Every row comes from one small tree of marks. The marks that hang from a mark follow it in brackets, in alphabetical order. Every link used is in the known rows. Which tree was each row made from?
Known rows
F[C[A] E]: [  5  -3 -21  -7  14 -10 -11   1  11  20 -14   3 -16   2   4   2   2   1
   3  20  -4  -6   4 -12  -5 -24  14  -1  -8   1 -36   4 -17  -4  12  -4
 -13  -8]
B[A C R U]: [ 19   6  -9  -2  30   9   5 -27 -36  31 -25 -23 -45   8  -9 -40  11   5
  29  -1  17  10  10   3   1   7  14 -25 -40  -9  10  -4 -14 -17  26   7
 -13 -12]
E[B[A V] F]: [ 21  13 -17  -6  20 -20  -7 -14 -24  35 -19 -14 -38  -4  10 -23  -5  20
   7 -11  24  25 -17 -20 -18  19   1  -2 -20   2  -9 -20  -3 -21  10  10
 -11 -14]
X[E[B C[A] Q[F]]]: [  8  12  -8 -21   7 -29 -40   5   7  48 -28   2 -17 -20   7 -32   6  30
   4  -2  29  28 -23 -22   0 -14  26  -2   0  -1 -56 -29 -11  -6 -13  -2
   5  -9]
Q[F]: [ 17  -6  -4   1   5  -7 -12   0   2  14   0  -3 -16   5   0   5  18  -3
   1 -10   6  15  -3 -19  13 -16  12  -7  -1   8 -17 -13  -8  10  -2   7
   1  -9]
Q[B[U] E[C]]: [ 25   3  -5 -24   9  -6 -22  -4  -5  44 -19   0  -7   1   4 -10  28  12
   8 -18  -5  23   1 -31  14 -18  28 -14 -20  -3 -18  -1  -8  -9   1  -4
   0  -1]
F[C[B[A[Q] U] E] J]: [ 13  -4 -19  -8  18 -18 -13 -11 -17  19 -26   6 -23   6   6 -18  19  -8
  28  19  -4   2   9  -9  -4 -32  13 -25 -22   9 -32 -12   6  -7  29   5
 -23 -22]
X[E[A C F]]: [ -8  12  -3  -7  -2 -17 -33   7   0  47 -15   1 -19 -19   7 -26 -13  20
  -1   0  27  21 -27 -18  -5 -14  29   2 -12   1 -35 -16 -18 -13 -11  -1
  -3   0]
C[E[A B]]: [  3  11  -1 -16  -3 -29 -23  -4 -10  24 -11   2 -25  -7  11 -21   4   8
   2   5  18  14 -19 -13   2 -17   9  -3  -6  10 -23 -23   4 -13   4  -6
 -11   2]
X[E[A B]]: [ -1   7   5   6   2 -18 -25  -2  -4  30 -10  -2 -22 -22  13 -30  -3  15
   2  -4  18  15 -16 -15   3 -19   8  -2 -15  -3 -30 -24  -8 -13  -2  13
   4   2]
C[B[A]]: [ 10   1 -14  -8   1  -8   1  -3 -20   1 -13   0 -17   8   0 -18   8  -6
   6   7   8   7   6  -5  -9 -13  11   4  -4  11 -18 -22  -6  -6  16   9
 -14  -8]
S[B[A[Q] R V]]: [ 23   2 -13  -1  20  -3   9 -24 -26  22 -28 -22 -38 -10 -10 -38  -1  13
  28 -17  22  11   7 -17 -10  24  -1 -31 -28   7   6 -32  17 -27  22   7
 -10 -17]
N[B[C[A] F[E] U]]: [ 10  12 -19 -19  32   6   2 -20 -18  26 -24  -5 -34   7   1 -25   5  12
  10   0   5  17   1   1  -5   0   8 -31 -25   0 -22   9 -10 -17  24   9
 -14 -21]
C[E[A[F] B Q]]: [ -2  23   2 -22  -3 -34 -33   5   7  33 -18   7 -29 -12  17 -22  -5  19
   9  -7  23  24 -35 -21  13 -14   6  -9  -5   8 -22 -26  16 -19  -4  -6
  -1   0]
E[A F[C]]: [  6   8  -5  -5   5 -14 -22   2   6  37  -4  -5 -24  -3   7   2  -4   6
  10   3  13  14 -29 -22  -2 -17  22  -3 -10   2 -18 -11 -15 -12  -1  -6
  -6  -9]
B[C[E] F U V]: [ 29  12 -14 -13  25  -3  -2 -36 -39  28 -22 -11 -46  23  -1 -36  18  -3
  15   5   4  17  12 -11   0  10  11 -31 -42   7   3   6  -9 -21  36   9
 -12  -9]
X[E[C[B[V]]]]: [ 15   3 -19  -4  -1 -11 -19 -12 -10  26 -20   3  -8  -1   1 -35   2   8
 -11   9  12  13  10 -12 -15 -17  24  -3 -14   7 -35 -22  -9 -15  11  15
  -7  -6]
C[A[F] B[R U]]: [  1  10 -13 -35   5 -17 -32 -14 -17  16  -8 -10 -21   1  -8 -23   8  -2
  14  -6  21  15  12 -12  -9  -9   9 -12  -5   7 -23 -13  10 -12   1   2
 -14 -13]
X[E[A C Q[B F]]]: [  7  17   9 -21  -2 -19 -34   3  18  62 -25   1  -6 -22   8 -21  10  26
   9 -20  25  38 -34 -31  16 -28  41  -3  -7  -8 -39 -33 -15 -14 -14   3
   9  -5]
N[B[C F R]]: [ 26  11 -15  -1  28  17  19 -35 -14  20 -18 -15 -28  10 -10 -30   4  13
   5 -12  18  25  -1  -3  -5   1   9 -39 -21   0  11  -9 -11 -20  17  13
  -4 -25]
A[F]: [  6  -1  -8   6   2  -6 -15   4   4   4  -2   0 -20   3   2   1   3  -2
   2  -9   1  10   1 -21  13 -13  -1  -9  -6   8 -10  -5   5   3  -1  10
   4  -5]
E[A C[B[U V]] F Q]: [  8  25 -13 -38  -3 -25 -41  -5 -18  56 -24  -7 -27   0   7 -27  -4  20
  13  -4  38  37 -39 -12 -11   6  48  -5 -16   7 -22 -27   0 -35   3 -12
 -14  -7]
Q[B F[E[A C] J]]: [  4   7 -12 -16  11  -8 -21   2  22  59 -15   1  -3 -14  12   5  21  20
   5 -14  15  19 -29 -25   1 -43  30 -12  -6 -20 -42 -25 -16 -11  -5  10
  -8 -11]
R[B[F V]]: [ 30   7 -15  -4   6  -2   5 -16 -22  11 -14 -20 -22   4  -1 -17  -3  10
   6  -3   1  25   2 -30 -10   9  10 -19 -17  -2   1  -5  -6 -19  13  21
   3 -15]
X[E[B F[C] Q]]: [ 10   9  -6   7  14 -16 -25   3  20  43 -17   0 -22 -17  13 -13  -3  26
   4  -3  18  24 -32 -23  -1 -15  15  -3 -11  -5 -29 -11 -16 -12 -10   3
   9 -13]
Q[E[B[C U] F]]: [ 28  12  -4 -16  29  -8 -24 -13  -9  53 -15 -10 -35   0  11 -16  22  20
  10 -13   8  28 -18 -21   3   1   2 -21 -29  -8 -12   1 -11 -13   4   1
   2  -9]
N[B[C[E[A Q]] U V]]: [ 20  24   4 -21  19 -16 -15 -30 -16  46 -36  -3 -38   5  11 -40  -3  16
  15   4  12  32 -19   5   9   1  21 -31 -38  13  -5 -19  10 -31  25  -7
 -19  -8]
B[A C[E] F U V]: [ 29  15 -15 -15  34  -4   9 -38 -53  32 -32 -13 -57  23   2 -50  12   2
  26   4   5  15  14  -9  -7  17   8 -28 -49   3   4   2 -13 -26  46  13
 -19 -14]
R[B[U]]: [ 16  -3  -2  -3  -2  -5 -13   1 -17   6  -9 -15 -19  -3  -2  -8   5   3
  14   5  -3  19   3 -15   8  -5  15 -14 -12  -1  -9   0   2  -2  -1   7
   1  -8]
A[F[J]]: [  1  -6 -12  17  10  -1 -17   2   9   6  -1   2 -15   3   8   7   7  -3
   4  -4  -3   3  -3 -15   6 -28  -4 -13  -8   1 -13  -9   2   4   0  19
   2  -8]
Q[E F]: [ 26  -3   1  -7  16 -10 -14  -3  10  29  -6   2 -13   4   6   4  24   4
  -3 -17  -6  16   0 -31  15 -22   7 -11  -7   6 -20  -7 -15  10  -2   5
   5  -5]

Which tree is each row?
[ 17  11  -7  -4   6 -20 -20 -13 -17  33 -12 -11 -31  -7  12 -23  -3  13
   7  -7  19  21 -19 -17  -4   2  10  -8 -18   0 -11 -28   3 -26  11   8
  -4  -3] -> E[A B[V]]
[ 18   7  -3 -17   1 -16 -12  -7  17  25 -21   6  -7   6   5   2  20   2
   7   8  -2  18 -11 -24  15 -31  25  -2  -7   7 -15 -10  -7  -9   6 -10
  -6  -6] -> F[C[E[Q[B]]]]
[  8  13   2 -13   4 -15 -14 -12 -11  26 -18   1 -29   7   4 -24   9  -3
   7  20   8   9 -10  -4   7 -18  13 -10 -20   9 -13 -15  -8 -12  18  -5
 -13   3] -> B[C[E[A]]]
[ 27   1 -18  -6  32 -13 -12  -3   0  55 -26   2 -22  -6  18 -19  20  29
   8 -16   7  14 -13 -28  -8 -25   9 -19 -14 -15 -38 -26 -16  -5   3  11
  -2 -17] -> Q[E[B[A] C] F[J]]
[  4  14 -16 -50   9 -20 -17 -28 -39  15 -14  -8 -25  11 -11 -39  16  -6
  11   8  25  15  16  -8 -19  -7  21 -11  -8  17 -22  -6  -5 -16  16  -6
 -27 -11] -> C[A B[F R U] E]
[ 18   8 -33 -20  15 -15  -8  -7 -28  38 -37  -2 -29  -2   1 -34   2  15
  19  -1  16  18   4 -11  -6   6  27 -26 -28   4 -30 -11   8 -27  32   7
 -20 -18] -> F[E[C[B[A[Q] U V]]]]
[ 19   0  -8   1  19  20   4 -16 -28  15 -12 -17 -43  12  -5 -25  21  -1
  27 -10   7   7   3  -9  -2  10   2 -33 -26  -3   1  -8  -5 -16  21   9
   3 -13] -> S[B[C F U]]
[ 19  15 -14 -26  22 -25 -23 -32 -28  48 -14 -20 -39  -3   1 -31   6  19
   5 -11  34  30  -8 -14 -13  16  10 -19 -26   5  -5  -8   5 -25   4  -4
 -21 -11] -> C[E[B[R U V] F]]
[ 30  11 -13  -3  37   5   7 -42 -44  40 -30 -28 -51  11  -8 -47   7   8
  29  -2  17  14  15   0  -6  19  13 -30 -51  -9  15  -8 -11 -29  35  13
 -16 -14] -> B[A C R U V]
[ 13  17   9 -30   4 -14 -22 -21 -18  41 -20  -7 -26   3   4 -23  26  -1
  20   3   7  23  -9 -13  16 -18  19 -14 -28   0 -12 -12  -3 -18  17  -3
 -15   0] -> Q[B[C[E[A]] U]]
[ 12  20 -32 -30  19 -20 -20 -16  -4  55 -38 -10 -25 -10   1 -38  -8  39
   3   2  41  21 -19 -10 -18   9  30 -11 -15  -8 -24 -21  -4 -37   6 -11
 -14 -10] -> F[E[B[R V] C[A] Q]]
[ 12   3 -23 -18  -5  -4 -11  -9 -10  19 -14  -6  -7   5 -12 -23   8   6
  -4   6  29  13   2  -6 -12 -17  33  -9   0   6 -17 -23  -6 -14   3  -3
 -12 -10] -> E[C[B[R]]]
[  7  10 -10 -18  -3 -18 -25   0   5  32  -3  -2 -15   0   7   0   1   2
   5   7  18  17 -26 -19 -14 -25  24   2  -1   5 -29 -22 -12 -16   1  -4
 -11 -13] -> E[A F[C[B]]]
[ 19   3  -6  -1  21  10  -5 -25 -23  26 -14 -21 -34  10 -12 -25  16   1
  19   1  16  13   7   1   8   0  17 -28 -32  -6   9  -1 -10 -12  15   4
  -6  -8] -> B[C R U]
[ 14   9 -28   6  47  16  23 -26 -16  36 -34 -12 -39   1  -4 -33   9  17
  28  -3  18   9  -6  -7  -8  -3   6 -45 -39 -18   1  -3 -18 -24  35  24
  -8 -27] -> B[A[Q] C F[E J] R]
[  4   7 -16 -17   4  -9  -8  -9  -5   4 -16  11 -11  16   7 -12  19  -5
   0  12  11  12 -12  -5  -9 -30  19  -6  -1  13 -19 -17  -9 -10  13   5
 -10  -8] -> C[B[F[J]] E[Q]]
[  2  10 -18   7  31   7   5  -6  24  38 -22   7 -20  -4  20  -4 -11  24
  10  -4   5  12 -37  -6  -5 -35  23 -29 -17 -10 -22  -9 -16 -27  13  10
  -6 -22] -> N[B[F[C E[A Q] J]]]
[  9  22  -3  -8  17 -17 -25 -21   4  45 -30   1 -34   6  18 -26   1  11
  15   8   8  16 -25 -10   3 -19   5 -23 -32  -2  -9 -25   3 -27  20   8
  -8  -4] -> B[C[E[A[F[J]] Q]] V]
[  9   8 -11 -18  16  -6 -17  -9   8  37 -14 -10 -18 -17  -7  -6  14  15
  21 -35  14  29  -2 -33  25  -6   8 -37 -22  -8  -7   3  18 -15   0  12
  -1 -18] -> A[F[E] Q[B[R U]]]
[ 13   7 -12 -14  13   8   0 -14 -21  11 -17 -13 -35   8  -5 -26  15  -1
  20   5   9   3   1 -12 -16   6  -3 -17 -11   4 -13 -19  -8 -16  19   3
  -2 -12] -> S[B[C[A] F]]
[ 17  13  -2 -16  10 -24 -25 -11  -2  45 -11 -16 -28 -22  -2 -20   9  22
  20 -27  39  37 -30 -30  12  -4  14 -32  -8  -3 -16 -36  12 -16  -4   3
   3 -19] -> E[A[Q[F]] B[R]]
[  8  -1 -12 -18   4 -24 -20  -7  -3  14 -16   6 -18  10   2  -9   9  -8
   4  31  -5  -3  10 -15  -4 -26  13   1  -5  17 -33  -4  -8   0  13 -14
 -19  -5] -> F[C[A E]]
[ 20  30  -2 -20  20 -17 -32 -19 -20  66 -26 -20 -50  -5  14 -32   1  28
  24 -11  36  42 -47 -11   0  20  21 -19 -36 -11  -3 -22  -1 -39  11  -2
  -3  -9] -> E[A B[C U V] F Q]
[ 10  -5 -19  22  26  -1  -4  -2   6  18 -14   0 -27   4  12  -2   1   2
  19   2 -10  -6   2 -19  -4 -31  -3 -16 -20 -10 -18  -9  -7  -4  14  20
  -4 -20] -> B[A[F[C J]]]
[ 11  10 -15   2  28  -8 -19 -18 -13  31 -28  -3 -29 -13   7 -38  15  13
  20   6  13  19 -10 -18  -8 -12  -5 -31 -26  -9 -32 -16  -9 -15  17  26
   8 -20] -> X[E[B[C[A[Q]] F[J]]]]
[  4  21  -4 -23   4 -36 -30 -10  -2  37 -17  -4 -31 -22   3 -31  -3  20
  16 -17  32  29 -21 -29  11  -7   0 -32 -11   7 -14 -26  28 -22   0  -2
  -5 -12] -> C[E[A[F Q] B[R]]]
[ 12  25  -5  -5  32  -7  -6 -21  -8  58 -37 -17 -41 -18   2 -52  -5  37
  16  -8  42  31 -28  -7 -11  10   9 -12 -30 -16  -8 -21 -22 -28   3   9
   0 -16] -> X[E[B[A C R] F Q]]
[ 12  -1  -6   2  20  -1   4 -10 -25  10 -19  -4 -30   2   3 -21  -3   6
  14  -9   1  16   6   1   5  -1   8 -18 -21  13  -9  -8   5  -6  14   7
 -15 -15] -> N[B[A U]]
[ 17 -11 -12   6  18 -12 -14 -10  15  25  -6   5 -14  10   9   9  25  -5
   2  13  -8  -1   1 -18   2 -47  10 -16  -7   2 -33 -10 -14  11   7   5
 -11 -16] -> Q[F[C[E] J]]
[  8  -4  -6  -2  21   7   6 -16 -32  18 -17 -23 -41  -5  -9 -34   6   6
  31 -15  20   1  12  -3  -9  13   5 -20 -23  -1   1 -18   2 -16  12   1
 -13  -9] -> S[B[A R U]]
[ -3   2 -11  -8  -1 -16 -29   3  -8  23 -22   4 -11  -9   0 -30  -2   7
  -1  17  11   6   7 -11  -5 -18  23   4  -7   8 -43 -11 -16  -1  -1  -1
  -5   1] -> X[E[C[A]]]
[ 12  -1 -12  -2  14  14  11 -17 -16   8  -5 -18 -29   1 -12 -23   8   6
  14 -18  22   6   3 -16 -13   7   5 -23  -8   2   5 -18  -5 -17   6   6
  -1 -12] -> S[B[F R]]
[ 27  15 -14  -3  38   1  -1 -37 -34  43 -28 -26 -54   9  -4 -46   2  13
  31 -15  16  17  13 -11  -2  19   1 -37 -50 -12  12  -6   0 -29  30  20
 -11 -19] -> B[A[F] C R U V]
[ 13  10  -4   6  16  -8 -19 -10  -1  39 -15  -7 -28 -12   7 -26   7  19
  -2   0  19  24 -18 -13  -5  -6  -2  -8 -19  -7 -23 -12 -17 -10  -1  15
   6 -11] -> X[E[B[C] F]]
